Each row comes from the steps of one walk. Every step used is in the known rows, and no mark comes twice. Write the walk behind each row, first mark first.
Known rows:
zeda -> relat -> robu -> zoduf -> guvi: 0.65	-1.77	-1.59	-4.60	0.33	-1.50	-1.51	0.72	0.62	-0.22	1.32	-0.91	0.37	-1.79	0.52	1.99	-5.61
relat -> robu -> zoduf -> guvi -> tazam -> gevo: 0.72	-1.18	-1.53	-4.80	-1.36	-3.08	-3.04	2.13	-2.84	1.50	-0.99	-1.43	0.53	-1.69	-0.96	2.66	-2.28
relat -> robu -> tazam -> guvi: -0.32	-1.88	0.49	-3.75	-0.21	-2.57	-1.25	0.61	2.37	0.54	0.76	-1.03	-0.52	-0.88	0.31	3.41	-2.23
guvi -> tazam -> gevo: 1.06	1.46	-0.97	-0.79	-0.76	-1.43	-1.50	1.28	-4.45	1.03	-2.28	-0.10	0.85	0.17	-0.32	0.47	0.01
relat -> robu: 1.11	-1.61	-0.85	-0.72	-0.05	-0.98	0.86	-0.48	0.46	0.72	0.49	-1.03	0.63	-1.49	-0.60	0.45	-1.81
detup -> guvi -> tazam: 0.92	-0.04	3.00	0.59	-0.92	-1.14	-0.26	1.59	-3.81	-1.98	-0.72	1.08	0.90	0.24	-1.05	-1.29	-0.08
zoduf -> robu -> tazam -> zeda -> relat: 1.28	2.54	-1.97	-5.10	1.59	-2.46	-0.46	0.90	-0.41	-0.82	0.57	-0.08	0.38	0.03	1.23	0.77	-2.96
robu -> zoduf -> gevo: -0.32	1.15	-0.49	-3.78	-1.47	-1.59	-3.78	0.52	-0.43	0.59	-0.51	-1.67	-0.83	-0.89	0.23	2.38	1.86
guvi -> tazam -> zeda: 1.00	1.19	-1.07	2.10	-0.05	-2.09	1.00	1.43	-3.01	-0.30	0.14	0.74	0.34	0.47	-0.33	-2.06	-1.58
robu -> zoduf: -0.72	-0.35	-0.10	-2.63	-0.51	-1.83	-1.45	0.08	0.00	-1.01	0.86	-0.38	-0.80	-0.95	-0.44	2.94	1.02
tazam -> zeda -> zoduf: -1.23	0.39	-1.52	-0.34	-0.54	0.38	-0.49	-0.06	0.23	-0.34	0.48	-0.87	-0.42	0.06	-0.47	-0.39	-0.56
zoduf -> robu -> tazam: 0.00	0.80	0.36	-5.16	0.68	-2.06	-1.40	0.62	0.51	-0.02	-0.16	-0.17	0.28	-0.43	-0.07	3.00	0.94
zoduf -> robu: 0.52	0.72	-0.47	-2.51	0.55	0.11	-0.43	-0.05	0.36	0.29	-0.75	0.39	0.80	0.17	-0.33	0.67	0.25
relat -> robu -> tazam -> gevo: 0.86	-0.33	-1.00	-5.52	-0.60	-3.30	-1.73	0.40	-0.85	1.57	-0.52	-2.79	0.22	-2.00	-0.10	3.49	0.00
tazam -> gevo: 0.42	1.16	-0.94	-2.22	-0.68	0.03	-1.57	0.20	-1.28	1.32	-1.68	-1.09	0.10	0.11	0.18	0.53	0.98
zeda -> relat -> robu -> zoduf: 1.44	-1.09	-2.24	-3.88	0.20	-2.52	-0.72	-0.49	-0.70	-0.98	1.45	-0.99	0.54	-2.39	-0.02	3.11	-4.26
zeda -> relat -> robu -> tazam: 1.52	-0.56	-1.27	-3.80	0.92	-3.02	-0.18	0.09	-0.48	-0.31	1.18	-1.18	0.75	-2.08	0.74	2.65	-4.53
zeda -> zoduf -> robu: -0.95	0.32	-0.94	-3.39	0.08	1.20	-1.84	-0.47	0.38	0.09	-0.92	-0.11	0.86	-0.20	-1.00	2.21	0.11

Write each row's walk:
2.23	-0.24	-2.68	-0.03	0.66	-1.69	0.91	2.13	-2.32	0.46	0.52	0.28	1.51	-0.33	0.64	-2.98	-8.15 | zoduf -> guvi -> tazam -> zeda -> relat -> robu
-0.73	-0.74	0.33	-1.96	-0.39	-2.21	-2.27	2.44	-1.98	-0.42	0.12	0.79	-0.08	-0.29	-0.41	1.68	-1.47 | robu -> zoduf -> guvi -> tazam
3.04	0.49	-3.21	0.87	0.69	-2.82	1.74	0.81	-3.56	-0.33	0.63	0.22	1.47	-1.07	0.04	-1.96	-6.78 | guvi -> tazam -> zeda -> relat -> robu
0.79	-0.66	-1.23	-2.70	0.06	-3.86	0.75	0.63	0.65	0.33	1.85	-1.89	-0.37	-1.75	-0.14	0.98	-1.49 | relat -> robu -> tazam -> zeda
1.29	1.06	2.04	-1.54	-1.59	-1.23	-1.93	1.81	-5.10	-0.68	-2.36	0.04	1.07	0.38	-0.83	-0.80	0.88 | detup -> guvi -> tazam -> gevo
-1.82	0.57	-0.74	-2.99	-0.45	-1.83	-1.43	0.69	0.22	-0.58	1.12	-1.37	-0.88	-0.60	-0.22	2.03	0.09 | robu -> tazam -> zeda -> zoduf
-0.55	0.80	-1.69	1.23	-0.56	-0.97	-0.48	1.04	-3.09	-0.55	-0.11	0.36	0.33	0.09	-1.03	-0.61	-1.62 | guvi -> tazam -> zeda -> zoduf
-1.25	0.32	-1.02	-2.46	-1.17	0.71	-3.74	2.11	-3.19	1.71	-2.57	-0.51	0.84	0.44	-0.42	0.82	-1.63 | zeda -> zoduf -> guvi -> tazam -> gevo
1.99	1.25	-3.55	-4.51	-0.79	-2.97	-2.10	0.32	-0.77	0.48	0.72	-2.49	0.00	-1.99	0.95	0.66	-3.83 | tazam -> zeda -> relat -> robu -> zoduf -> gevo
-0.44	0.43	-0.59	-4.11	-1.17	-2.09	-3.84	2.52	-3.30	0.88	-1.55	-0.37	-0.05	-0.18	-0.25	2.21	-0.42 | robu -> zoduf -> guvi -> tazam -> gevo
1.74	-0.26	-3.19	-3.18	0.21	-3.16	0.26	-0.15	-0.37	-1.16	2.14	-1.17	0.03	-2.01	0.15	1.06	-4.67 | tazam -> zeda -> relat -> robu -> zoduf
1.21	-1.47	-1.78	-3.21	0.24	-2.82	-1.49	1.79	-2.53	-0.44	0.69	0.18	1.16	-1.73	-0.10	1.90	-6.74 | zeda -> relat -> robu -> zoduf -> guvi -> tazam
2.37	0.13	-3.06	-0.56	0.62	-1.43	1.75	-0.20	-0.30	-0.11	1.30	-0.81	0.77	-1.08	0.58	-1.72	-5.64 | tazam -> zeda -> relat -> robu
1.60	-0.29	-2.69	-5.49	-0.45	-2.91	-3.09	1.96	-3.85	0.90	-0.95	-0.82	1.24	-1.61	0.26	2.41	-5.74 | zeda -> relat -> robu -> zoduf -> guvi -> tazam -> gevo
3.18	0.14	-0.06	0.06	-0.20	-2.59	1.44	1.42	-4.08	-2.06	0.57	0.24	1.81	-0.88	-0.37	-2.88	-5.76 | detup -> guvi -> tazam -> zeda -> relat -> robu
0.21	0.50	-0.66	1.24	-0.08	-0.99	0.09	2.72	-1.75	0.48	-0.08	0.82	0.11	1.12	0.22	-3.28	-2.86 | zoduf -> guvi -> tazam -> zeda
